Each row comes from the steps of one walk. Every step used is in the known rows, and no mark comes twice. Write the walk behind each row, first mark first.
In the rows, zero is written as 128.
Known rows
B-M-G: [128 127 130  75 173 137  77  91 113 118 123 123  86 140 170 120  94  98
 103 115 118 158  47  94 106 204 145 136]
D-J: [122 153 151 128 138 131 122 176 131 160 132 148 118 152 142 108 169 120
  89 109 149 108 126 106 139 147 126 121]
J-E-A: [174 155 184 122 169 143 120 150  90 147 123 152 138 116 109 109 136 125
 104 148 189 138 152 137 146 135 128 168]
B-M-E-P: [113 134 154  89 141 136 110 120 107 166 148 138  82 119 140 128  91 122
 117 125 146 142 127 101 157 195 154 142]
J-E-C-D-A: [155 147 224 108 142 142 127 175  89 149 112 176 102 133 156 112 158  95
 106 118 211 141 144 125 156 132 134 194]
C-D-J-E-M-B: [132 150 184 121 141 132 109 198 100 167 125 153  74 174 163 126 155 104
 106  95 208 131 112  89 161 136 127 144]
D-C-E-M-G: [113 136 205 133 131  94 110 157 100 131 133 163  90 149 186 153 159 106
 113  60 140 142 119 106 164 139 134 178]
G-M: [151 133 120 129 143 106 106 100 185 168  93 111 117 152 125 139 128  95
 124 112 145 125 100  97 148 162 134 116]
J-E-A-D-C: [169 149 226 108 173 144 107 168  90 146 113 176 115 131 133 109 160 124
 111 126 204 129 153 120 169 139 113 190]
D-A-E-P: [172 171 225 152 139 149 118 176 120 148 134 154 107 119 133 137 143 117
 105  92 168 129 135 120 152 154 129 179]
C-E-A: [142 164 181 114 172 118 111 179 109 116 149 154 130 124 109 144 144 143
 119 129 164 149 157 135 179 100 123 135]
A-E-M-B: [171 164 164 122 156 104  92 154  84 159 155 106  78 134 108 140 130 126
 133  98 141 120 109 119 151 166 130 148]
D-A-E: [164 162 209 142 149 145 113 176 119 141 134 147 112 122 142 146 144 128
 122 101 158 135 140 113 140 149 130 165]
J-E: [175 144 158 123 163 135 130 136  79 165 122 134 133 116 126 111 121 125
 100 134 163 127 136 138 128 138 140 148]
A-D: [133 125 167 100 150 136 107 155 128 125 113 143  94 148 153 125 157 140
 144 113 156 115 120 110 158 133 101 141]
G-M-B: [168 128 118 107 143 102  69 101 182 178  95 133 115 168  97 130 128  68
 122 115 150 125  79  87 151 183 150 114]
S-G-M-E-A: [150 140 133  95 113 113  83  89 177 155  66 131 145 176 118 148 171 143
 102 141 134 142 113  74 117 148 121 139]
E-A-D: [130 142 192 106 154 146 100 166 142 101 119 164 110 142 121 122 170 137
 145 137 185 132 144 114 176 128  92 164]
A-E: [177 163 171 106 168 130 111 150  97 150 149 121 107 116 104 131 125 154
 116 120 129 122 138 126 145 129 113 134]
P-E-J: [ 85 151 133  89 203 114 113 166  96 144 190 162 152 146  98 120 160 140
 107 175 161 144 183 130 146 122  98 142]
S-G-M-E-P: [156 140 131 104 103 112  91  85 174 168  66 127 138 174 121 144 163 135
  88 128 129 134 103  77 116 152 127 140]
P-E-A: [105 155 164 105 191 117 107 155 102 125 179 166 151 131  96 134 154 146
 128 180 170 150 183 125 146 124 108 147]
D-J-E-M-G: [153 170 167 137 160 122 122 170  89 183 126 132 101 152 163 103 166 108
  66  97 174 117  99 107 128 178 141 145]
P-E: [106 144 138 107 182 108 116 143  92 142 178 148 147 131 113 137 139 146
 123 167 144 140 167 126 127 126 120 129]
J-E-M-G-S: [169 148 149 132 154 109 109  98  77 165 111  96 110 135 167 121 130 114
  90 104 159 148  79 124 104 177 141 178]
M-E-J: [ 99 141 130  86 135 131 148 152 119 178 159 161 132 131 104 123 145 164
 106 164 155 150 200 120 164 130 127 132]
D-C-E: [114 130 211 121 134 107 112 168 108 133 134 183 110 141 162 145 157 116
 116  78 138 133 152 112 174 114 128 167]

Which walk is each row?
[155 133 117 108 116 110  77  83 178 140  56 113 143 182 132 144 165 122
 102 121 116 129  79  80  99 146 117 135] -> S-G-M
[131 155 201 115 150 149 120 202 112 153 123 167  92 163 156 121 161 121
 101 112 215 136 137  94 167 113 110 147] -> C-D-J-E-A
[145 137 125 112 133 105 121 100 177 201 107 124 116 144 119 147 125 123
 120 131 152 138 138  89 159 167 149 110] -> G-M-E
[128 143 184 100 156 138 102 189 130 147 115 157  86 164 163 111 185 135
 116 101 170 100 118  95 165 146 100 136] -> A-D-J
[155 164 176 130 149 115 127 167 101 143 148 146 116 118 114 135 127 128
  91 102 153 132 134 144 177 110 134 136] -> C-E-P
[114 132 193 138 118 151 125 181 138 120 116 158  93 154 179 155 141 115
 141 101 190 154 130  96 150 111 120 156] -> C-D-A
[153 144 206  98 145 137 128 164  85 150 115 168 102 133 144 106 152 101
 105 124 200 137 141 129 156 126 131 182] -> J-E-C-D
[144 153 196 113 167 130 106 195 101 166 114 144  75 161 173 111 184 128
 112  91 191  99 115  99 167 162 109 153] -> A-D-J-E-M
[149 128 120  82 136 121  74  43 142 125  96 115 137 153 163 117 140 127
  71 117 105 175  41 101  71 162 118 157] -> M-G-S
[136 156 199 123 140 148 127 196 109 166 122 163  85 160 159 116 152 114
  87  99 210 127 126  98 165 118 116 148] -> C-D-J-E-P
[ 85 147 204  91 162 116 114 182 102 127 168 190 116 148 143 137 177 116
 130 150 193 154 174 113 155 121 115 174] -> P-E-C-D-A
[140 138 118  88 119 112  86  95 175 164  72 129 146 184 119 142 174 140
  92 139 130 139 114  76 117 146 116 137] -> S-G-M-E-J
[114 130 223  87 164 124  94 195 115 130 123 188  83 164 170 129 188 130
 128  82 171 119 145 100 199 121  90 176] -> A-D-C-E-J
[166 129 116  93 116 107  51  84 176 147  57 129 141 193 112 137 166 105
 101 124 119 129  64  73 101 160 129 133] -> S-G-M-B
[ 91 131 136  66 164 136 102 134 109 160 155 142  92 133 139 125 108 128
 121 140 146 151 143  98 159 187 140 137] -> B-M-E-J
[170 167 162 115 160 103  91 111  93 150 137  84  84 135 145 141 135 144
 107  90 125 143  81 112 122 168 113 163] -> A-E-M-G-S
[105 125 138  79 151 131 105 118 106 159 147 132  89 123 149 136  93 132
 134 134 135 148 132  95 145 190 155 129] -> B-M-E
[ 94 140 207  91 109 132 123 191 137 122 119 188  79 163 161 111 193  91
 117 106 193 131 135 105 174 120 113 173] -> E-C-D-J
[119 135 225 106 145 141  95 173 142 101 115 188 103 150 138 124 184 127
 143 116 187 131 152 104 187 130  89 187] -> E-A-D-C
[129 151 211 143 132 140 120 193 118 131 129 140  69 151 179 165 142 123
 144  85 196 150 128  94 161 122 115 166] -> C-D-A-E-M
[154 163 234 127 139 142 112 185 122 133 130 167 103 125 146 137 166 111
 121  99 170 135 145 116 153 151 129 187] -> D-A-E-C
[ 98 133 183  79  98 127 149 157 121 160 140 180  96 132 137 135 156 145
 128 147 177 156 189 107 173 122 139 152] -> M-E-C-D
[127 155 204 105 159 147  97 190 144 116 120 174 106 154 128 113 189 133
 126 128 195 122 144 104 181 138  92 161] -> E-A-D-J
[187 156 180 138 148 140 136 138  82 174 123 142 125 111 113  99 118 109
  75 121 177 120 129 147 144 145 139 168] -> J-E-P
[130 140 176 105 119 111 120 131 185 189  99 156  95 156 142 149 153 101
 126 117 189 148 144  78 179 165 146 144] -> G-M-E-C-D-A
[106 132 171  68 164 140  91 137 113 145 143 150  79 130 146 132 113 137
 142 139 163 150 140  89 168 190 138 146] -> B-M-E-A-D
[156 171 167  88 188 135 107 171 100 152 160 136 112 131  89 115 147 149
 100 128 145 126 155 130 165 124  92 148] -> A-E-J
[152 150 194 103 168 128  88 195  99 171 116 155  74 168 160 106 184 115
 111  92 194  98 106  94 169 172 116 153] -> A-D-J-E-M-B
[145 151 215  88 166 139 102 199 108 159 110 173  82 160 164  97 198 122
 103 101 196 100 126 100 174 153 105 162] -> A-D-J-E-C
[136 137 148  98 124 102 121 109 180 193 103 143 107 147 122 138 147 107
 120 129 165 138 143  90 172 169 147 132] -> G-M-E-C
[130 136 158  94 121 106 121 120 181 191 101 148  95 155 131 144 147 107
 124 125 179 145 143  83 179 158 141 133] -> G-M-E-C-D
[119 144 161 103 123 134 142 142 126 159 149 164 132 116 101 136 140 169
 127 170 165 156 199 116 163 131 136 138] -> M-E-A
